What can hang from each mark
J84: J359 J587 J816
J912: J816
J587: J84
J816: J84 J589 J896 J912
J589: J816
J567: J816
J359: J84
J896: J175 J816
J175: J84 J896

Every row comes from one small tree of marks. The marks that hang from a mark follow it in brackets, in the order of their numbers. Every link used is in the known rows. Which tree was each row made from?
Known rows
J896[J175[J84] J816[J589 J912]]: [  3.6   7.8   8.0   2.0  10.4 -40.9  -3.8  16.1  26.6 -29.5   2.1 -18.1
  17.9  24.0 -31.0  19.0   7.9  30.9   3.5  -1.2   3.6]
J359[J84[J587 J816[J896[J175] J912]]]: [-10.8   2.5  -7.0   5.1 -17.3 -20.3   6.4  30.2   6.5   3.9  16.5  18.7
  15.8   3.6  13.4   0.5  -1.4   0.2  10.6  23.4 -13.7]
J589[J816[J84[J359 J587] J896[J175] J912]]: [ -7.3  13.1  -0.7  -2.1  -6.7  23.1 -18.7  14.8  -5.1  11.0   4.1  22.5
 -20.5   5.6  -0.1  13.5 -13.6 -23.1  17.1  45.4 -15.9]
J84[J587]: [ -5.4 -23.4  -5.7  -9.8 -12.0 -13.1   9.1 -22.9   4.0  -6.6  19.2  19.4
  21.5 -26.4   6.8  -0.1   3.0  16.1 -12.6 -42.1  10.6]
J896[J175[J84] J816]: [ -8.4   7.0  -9.5  15.9  11.1 -68.0  16.4  19.1  28.2 -10.0  -1.0 -22.3
  23.7 -15.3 -12.9   2.9   7.5  34.9 -10.1 -22.9   4.9]
J175[J84[J587] J896[J816]]: [ 22.1  -1.2 -19.2  -7.8 -20.9 -34.3  24.1   0.5 -14.4   3.1  -9.8  -9.6
  21.6 -26.2   1.9  -1.4   7.4  16.0 -11.9  -6.8  -4.4]
J896[J175]: [-19.1 -14.0   5.3  25.1  -0.5 -44.3  14.9  -1.2  24.3   5.3  14.5  11.5
  22.9 -17.5  -5.4   6.3   4.3  24.2 -15.2 -45.9   2.2]
J816[J84[J359] J589 J896[J175] J912]: [ -7.1  22.7  29.6   8.0   1.4  42.7 -11.3  -1.8   7.5   0.0  -8.7   6.3
  -5.4  33.6  -2.9  28.5  -6.4 -10.4   7.1  30.3   0.0]
J816[J84 J589 J896[J175]]: [-15.4  -1.1  -3.2   3.6  -7.1  35.0   4.7  -7.1   5.6  16.5  -7.5 -15.6
  10.7   4.3  16.3  32.6   4.9  15.6 -11.1  15.5  12.7]
J587[J84[J359]]: [  7.4   2.5  16.6  15.0   4.8  -4.2  14.7 -43.4  -1.9  20.9 -11.0  -2.3
  -3.8  -8.1   7.4 -12.9  -4.4  10.9 -18.2 -54.3  17.6]
J912[J816[J84[J359 J587] J589 J896[J175]]]: [ 10.8   0.7  -3.6 -47.0   0.6  34.5 -12.8  22.4  12.3 -15.2 -14.4 -14.1
 -11.2   2.8   8.0  17.6  -4.9 -24.7  24.3  29.7  11.4]
J567[J816[J84 J896]]: [-16.5  -3.4  -0.2  45.4   6.6  30.8   8.8 -22.9 -26.8  42.0 -20.0  -8.7
  -8.7 -28.3  39.2 -20.8  -0.4  21.6 -23.3   5.1  -1.9]
J175[J84[J359 J587] J896[J816[J589 J912]]]: [ 39.3  11.2   5.1 -32.2  -9.8  -3.0  -4.0  -3.7  -9.2 -18.4 -14.7  -1.7
   3.2  22.2 -19.3  -1.5   2.4 -14.2  11.1  19.6  -6.3]
J84[J359 J587 J816]: [ -5.0 -19.0 -15.4 -16.6  18.0 -21.4   3.6  -3.2   5.1 -21.6  24.2  15.8
   2.6 -28.2   8.1 -43.3   3.8 -28.0   1.7 -27.9  -1.2]
J816[J896[J175] J912]: [-28.3  14.2  25.8  48.8 -20.9 -11.1   9.1  22.7   9.8  14.9   8.6  33.9
  10.9  11.2 -10.8  27.6  -1.0   7.2  -5.0 -19.4 -19.6]
J589[J816[J84[J587] J896[J175]]]: [-15.6 -10.2 -34.0  -4.5 -16.0  13.5  -2.8  10.5  -7.0  26.1   5.3   2.0
  -4.3 -23.1  19.8  20.1  -3.2   3.2  -2.0  29.0  -2.9]
J587[J84]: [  3.4  -9.1   8.7  22.5  -6.3  -7.8  22.4 -41.9  -8.4  23.1  -3.5  -6.5
   7.3 -18.3   9.6   3.2   1.5  37.3 -27.4 -59.1  20.0]
J567[J816[J84[J359] J589 J912]]: [ 15.0  -8.2  28.7  13.4  35.1  33.3 -21.7 -46.9 -10.3  -3.3 -15.1  -5.0
 -20.3   9.8  10.7 -31.3  -4.1   9.5  -1.9  14.2   8.9]
J589[J816[J84[J359] J896 J912]]: [-16.0  22.4  18.5  39.9   6.4  38.3 -10.6 -11.5 -31.4  43.2  -7.5  12.0
 -29.0   5.5  11.7 -12.0  -4.8 -12.7 -13.6  17.1  -7.5]
J589[J816[J896]]: [-31.7  -9.6 -19.6  43.7 -10.4   2.9   4.7  -0.4 -22.8  62.4   0.7   8.7
  -8.6 -15.0  15.0 -16.5   8.4  -0.9 -32.7 -32.8  -6.7]
J896[J816]: [-16.6  -2.8  -7.5  27.5  16.7 -38.0  18.0   7.6   7.0   1.2   7.7  -0.2
  18.0 -19.9   8.8 -13.3  18.7  21.2 -25.4 -41.4   2.5]

Which tree is each row?
[ 32.0  -4.1   0.0 -22.0  -7.5  26.4   3.6  -7.1 -23.2 -16.4  -2.5  -1.6
   9.8   5.8   9.8  25.3  13.0  11.7   0.3  42.8  -4.1]
J175[J896[J816[J84[J587] J589 J912]]]
[ 21.1   9.8  -1.3 -45.5   9.8 -29.4 -19.6  18.0  35.3 -53.6   2.3  -4.7
   9.5  28.0 -33.3  13.2  -3.4  -4.9  28.0  20.9   2.4]
J896[J175[J84[J359 J587]] J816[J589 J912]]
[-11.1  -8.8 -37.4  -6.4 -28.4 -21.7  -2.8  14.9   0.0  30.6   0.1  -3.2
   0.4 -15.6  -5.6   9.3  -8.4   4.1  -1.5   2.7  -4.6]
J589[J816[J896[J175[J84[J587]]]]]
[  5.0  -5.3  -0.5  16.1  23.9 -15.6  18.2 -22.1  -8.2   8.0   0.6 -10.5
 -12.2 -19.1  11.0 -38.2   3.2  -6.2 -13.5 -46.2   7.7]
J587[J84[J359 J816]]
[ 15.4 -17.8  -9.1 -10.3  26.6   5.5   5.7 -30.4  -5.5  -1.5  -3.0 -24.6
 -11.7   0.2   7.4 -33.3   8.6 -11.5  -9.2 -36.8  17.0]
J587[J84[J359 J816[J589]]]
[  5.1   9.6  10.6  13.6   5.7  39.0  -0.3  -5.2 -20.0   8.9  -8.3  -1.8
 -24.5  29.9   1.5 -10.8   2.3 -27.7   1.1  -8.7  -3.9]
J587[J84[J359 J816[J589 J896 J912]]]
[  4.1  12.6  14.6 -30.3 -10.6  50.9 -18.9  -0.1  11.3 -20.8  -0.4  14.0
  -1.9  28.9  -0.9  35.8 -11.1 -19.6  22.0  47.2  -0.2]
J816[J84[J359 J587] J589 J896[J175] J912]
[-11.7   0.5  24.5  32.8  28.2 -24.9   3.1   0.5  -2.5 -14.2  21.0  23.2
  -6.5  -2.7  -9.2 -40.8   4.7 -15.4  -4.5 -34.0 -11.3]
J84[J359 J816[J912]]
[ -3.8  14.6  -5.3  -3.5 -19.8 -12.7 -19.1  20.5   2.6  14.2  -1.7  17.7
 -16.1  13.1 -25.5   3.1 -18.0 -22.3  17.2  18.3 -16.8]
J589[J816[J896[J175[J84[J359 J587]]] J912]]
[  9.4  -1.2   3.9 -18.2   2.9  45.1 -28.4  -2.4   4.7 -12.4 -15.2  10.7
 -16.5  19.7   7.9   6.0 -14.1 -18.0  28.2  58.0 -12.3]
J567[J816[J84[J359 J587] J589 J896[J175] J912]]
[  0.8 -13.1   6.8   3.6  13.7 -36.5  -0.9   6.4  13.3 -29.0  15.9 -17.1
   7.5  12.3 -29.0  -3.0   4.4  20.3   5.7  -7.4   2.8]
J896[J175[J84[J816[J589 J912]]]]
[  5.4 -12.1 -10.9 -40.2 -10.0  29.1  -5.5  23.9   6.6 -10.3  -6.6 -18.9
  -1.5  -6.3  11.1  34.6   0.1   1.9  14.7  23.5  14.3]
J912[J816[J84[J587] J589 J896[J175]]]
[  6.4   5.2  -3.8 -28.1  -3.8  25.6 -13.7   1.9 -10.5 -20.6   3.8  -0.6
 -11.5  22.3 -13.1 -14.8  -4.7 -32.5  16.9  18.9  -2.3]
J175[J84[J359 J587 J816[J589 J896 J912]]]
[ 18.3   8.9   3.6 -43.3  22.1   4.1 -20.1  13.9  28.3 -57.3   6.0  -1.0
   5.5  20.6  -6.8  24.2   1.2  -5.5  27.7  47.6   3.8]
J896[J175 J816[J84[J359 J587] J589 J912]]
[-13.0  11.4   8.4  23.1 -13.4 -33.9  15.0  32.4   8.3  21.5 -15.0 -19.7
   1.7 -15.1 -12.1   8.8  -4.1  17.5  -2.6 -28.8   3.2]
J912[J816[J896[J175[J84]]]]
[ 21.6 -10.5   4.2   3.9 -20.7 -25.3  18.4  -5.9 -30.6  -5.6  11.9   9.5
   6.4 -17.6 -12.2 -14.4  -0.1   8.0  -0.9  -1.6 -16.5]
J175[J84[J587 J816[J912]] J896]
[  2.8  -4.7 -28.4 -38.8  -1.1  21.5  -5.9  -3.9  -6.5  -8.4  -3.3 -16.5
  -6.1   3.9   2.1 -24.7  -0.5 -35.7   6.5   6.5   8.4]
J175[J84[J359 J587 J816[J589 J896]]]
